Each row comes from the steps of one walk. Every step used is in the known rows, and no mark comes twice. Write the walk behind each row, first mark first.
In the rows, 128 means zero.
Known rows:
H Z L G: 74 137 122 131 146 123 138 90 109 104 83 92 135 119 91 129 122 148 127
 147 152 136 83 115 119 126 135 156 151 143
Z H L: 96 143 133 126 121 119 144 121 134 112 119 118 135 112 100 129 142 146
 192 138 137 141 88 132 126 147 126 141 136 144
U L G: 102 119 144 117 140 109 122 114 145 114 90 108 134 132 164 138 122 113
 114 141 124 138 111 114 162 103 118 90 155 131
Z L Q: 73 135 134 129 128 144 131 127 101 110 142 102 144 96 83 124 137 163 74
 134 144 165 104 132 117 142 103 158 116 121
G D L U: 173 124 141 128 152 106 111 143 92 138 177 132 167 94 168 101 146 127
 138 117 131 157 157 118 116 111 152 152 120 122
D L U S: 182 117 115 139 127 108 124 137 91 119 169 116 134 114 185 105 145 120
 136 135 124 158 173 121 109 138 145 177 84 120
G D L U S: 189 114 123 131 152 112 111 144 87 125 187 129 170 99 160 106 150 123
 133 123 114 162 162 117 95 118 150 171 119 122
G D L Z: 175 95 140 119 147 106 116 147 88 136 143 128 163 96 179 110 140 142 143
 109 105 135 100 107 114 107 165 152 119 127
H Z L D G: 93 133 122 123 158 123 134 98 87 97 80 97 121 112 86 131 136 153 136 146
 153 141 68 90 114 121 134 165 164 140
Z L G: 78 124 132 119 143 126 134 116 103 106 84 87 134 109 90 126 134 136 107
 127 115 200 124 106 113 117 123 153 151 127
H Z L Q F: 77 143 129 133 134 131 135 79 105 115 133 113 161 99 83 109 125 166 93
 173 167 108 60 138 128 140 134 164 126 127
F L: 134 134 111 124 122 130 141 175 140 139 123 142 132 151 135 130 136 134
 130 135 132 121 90 122 164 106 129 128 143 125
L U: 132 144 134 133 120 121 110 134 124 132 157 122 131 120 126 106 128 123
 150 130 151 147 167 133 137 139 139 132 121 122
D G L Q S: 175 106 139 124 145 139 137 115 67 103 91 149 141 112 159 115 136 160 91
 137 116 143 160 102 100 115 127 160 114 125
Z L D: 88 126 131 111 150 134 125 130 101 109 105 92 118 102 89 130 152 136 123
 126 125 200 103 95 111 114 118 157 141 127
L Z H: 147 104 134 118 105 125 126 145 123 122 101 113 126 121 131 124 125 154
 211 131 106 99 70 117 141 147 164 136 122 138
Z H L Q S: 117 141 140 127 119 142 140 105 125 104 128 132 154 114 90 128 146 166
 158 158 142 141 107 136 108 150 113 135 124 147
H L: 72 138 134 129 127 117 136 112 128 116 123 124 134 107 110 128 135 139
 121 122 146 168 87 130 116 133 120 143 133 135
L G D: 155 116 135 114 158 127 112 123 115 126 89 112 164 123 110 120 126 126
 109 124 102 173 148 95 117 98 128 133 171 125
G D L Q S: 190 112 145 126 158 132 119 125 85 127 168 148 184 102 160 113 151 150
 92 134 121 143 152 117 92 106 130 139 109 131
D G L Q: 158 112 134 125 140 129 135 128 72 113 88 133 133 105 159 114 129 161 86
 127 123 140 138 100 121 124 118 171 113 114
U L: 93 125 144 123 131 109 126 124 148 118 139 126 128 125 170 140 128 115
 129 137 139 107 96 136 160 116 125 88 138 133
F Q: 122 111 145 127 126 143 133 126 131 138 114 130 168 118 122 128 130 144
 110 162 108 137 119 111 125 157 130 111 148 153
G L: 138 116 132 130 136 124 137 138 115 134 120 136 124 113 193 120 129 140
 129 117 119 131 142 130 119 117 138 158 78 129
Z H L Q: 100 146 135 128 115 132 139 120 131 113 126 116 148 107 89 129 139 167
 154 148 148 138 83 133 131 159 107 146 123 138
Z H L U: 99 154 136 130 116 115 134 124 131 114 136 116 136 106 99 117 142 144
 205 139 152 156 112 136 132 156 135 145 132 140
D L G: 168 110 132 125 144 102 135 121 97 127 84 108 133 122 190 115 135 125
 109 130 112 167 150 94 128 109 131 149 107 123
Z H L D G: 122 134 133 111 139 118 138 122 109 100 76 110 125 109 88 129 151 148
 190 140 129 172 84 90 125 133 121 154 163 139
H L D G: 104 126 134 108 150 119 128 114 101 104 70 113 121 103 97 127 147 142
 118 125 135 207 82 78 112 114 112 157 165 128
F Q L: 94 116 156 119 127 145 134 138 140 134 116 101 176 140 110 118 120 142
 115 175 107 131 69 118 146 162 137 120 154 148
G D: 147 123 134 121 152 129 115 137 117 133 156 136 166 111 116 124 138 129
 128 117 119 137 128 123 111 110 135 132 154 129

Which walk is each row?
171 114 139 125 158 108 124 140 93 136 158 135 166 101 170 113 147 131
 124 114 117 145 133 114 110 105 144 148 124 127 -> G D L
157 120 135 127 140 112 128 133 73 115 100 131 123 105 169 102 133 140
 138 119 127 156 166 102 122 120 148 169 123 116 -> D G L U
155 108 132 124 145 116 139 129 76 113 82 135 122 110 169 117 131 142
 124 117 112 143 141 99 115 114 141 167 129 121 -> D G L
154 126 117 112 147 130 129 170 130 137 92 131 160 148 121 125 136 132
 114 132 112 157 106 95 155 83 130 134 177 121 -> F L G D
158 109 133 113 153 130 125 143 110 132 92 122 115 114 186 123 142 140
 130 120 114 162 137 96 119 102 127 164 86 127 -> G L D
115 116 147 113 154 109 115 121 137 116 109 112 158 122 157 136 127 115
 114 133 120 144 111 110 151 93 123 92 171 131 -> U L G D
95 128 137 117 151 117 124 109 119 115 92 111 163 103 95 122 136 137 105
 120 126 204 102 104 106 107 121 147 166 133 -> H L G D
169 114 128 103 156 128 119 129 91 110 62 115 112 125 111 125 143 130
 125 131 114 177 122 61 125 107 118 147 169 119 -> L D G
76 151 138 132 120 113 121 119 127 119 144 121 136 99 109 110 136 138
 138 125 164 184 117 136 123 140 130 147 126 129 -> H L U
82 132 141 122 127 139 132 101 99 117 145 111 167 85 77 99 135 155 62
 159 136 166 95 135 124 134 124 164 119 108 -> Z L Q F
114 138 133 114 134 124 136 123 130 112 96 107 128 112 95 133 150 146
 193 140 133 166 82 106 126 134 118 145 143 143 -> Z H L D
106 104 160 111 112 143 133 150 137 131 97 90 176 136 112 115 118 160
 170 177 91 112 33 111 155 174 159 124 151 154 -> F Q L Z H
140 129 137 133 130 121 122 144 111 137 142 131 127 105 192 104 131 137
 145 119 139 148 174 136 127 125 147 162 73 123 -> G L U
147 128 125 112 121 121 138 127 133 149 128 155 165 129 126 90 132 121
 113 172 118 123 84 128 170 100 161 141 146 104 -> Q F L
119 109 157 104 145 144 128 140 116 123 73 90 167 139 99 116 130 145 114
 178 96 163 67 75 143 147 130 131 179 142 -> F Q L D G
69 145 125 139 135 136 136 98 108 108 129 105 143 108 86 129 125 171 102
 153 174 108 67 136 121 148 119 158 123 138 -> H Z L Q
165 93 135 125 121 101 130 142 94 132 114 118 125 108 207 112 134 144
 146 120 111 125 93 109 131 124 163 152 82 126 -> D L Z
96 150 147 121 121 125 115 151 136 129 152 88 140 150 113 100 117 123
 151 144 145 137 97 141 161 144 146 140 131 117 -> Q L U
96 129 160 121 121 141 121 144 138 137 133 98 178 134 110 104 121 141
 129 177 121 143 95 122 151 169 144 123 150 143 -> F Q L U
184 115 146 122 151 116 117 119 88 141 168 140 196 87 156 91 144 145 78
 145 122 140 123 119 120 110 139 159 112 109 -> G D L Q F
124 125 144 98 150 129 121 146 109 112 76 80 126 155 102 115 127 126 132
 145 114 160 63 82 150 116 127 152 169 115 -> Q L D G
173 109 120 130 139 120 129 134 69 102 111 129 126 109 159 108 135 133
 133 123 109 159 170 101 103 127 148 191 122 116 -> D G L U S
92 131 114 135 127 132 123 132 96 98 170 95 134 99 83 116 145 129 132
 131 128 191 145 132 94 146 138 181 126 123 -> Z L U S
100 120 131 108 157 128 129 126 74 97 80 95 117 100 82 125 152 140 120
 125 119 207 104 76 109 111 122 166 167 123 -> Z L D G
80 115 137 121 113 118 127 124 123 117 106 116 132 100 122 123 128 156
 143 116 130 157 46 121 120 135 146 147 125 138 -> H L Z
174 97 136 123 117 100 136 144 96 128 111 113 127 109 199 113 137 151
 191 129 109 115 87 108 137 137 166 154 85 133 -> D L Z H
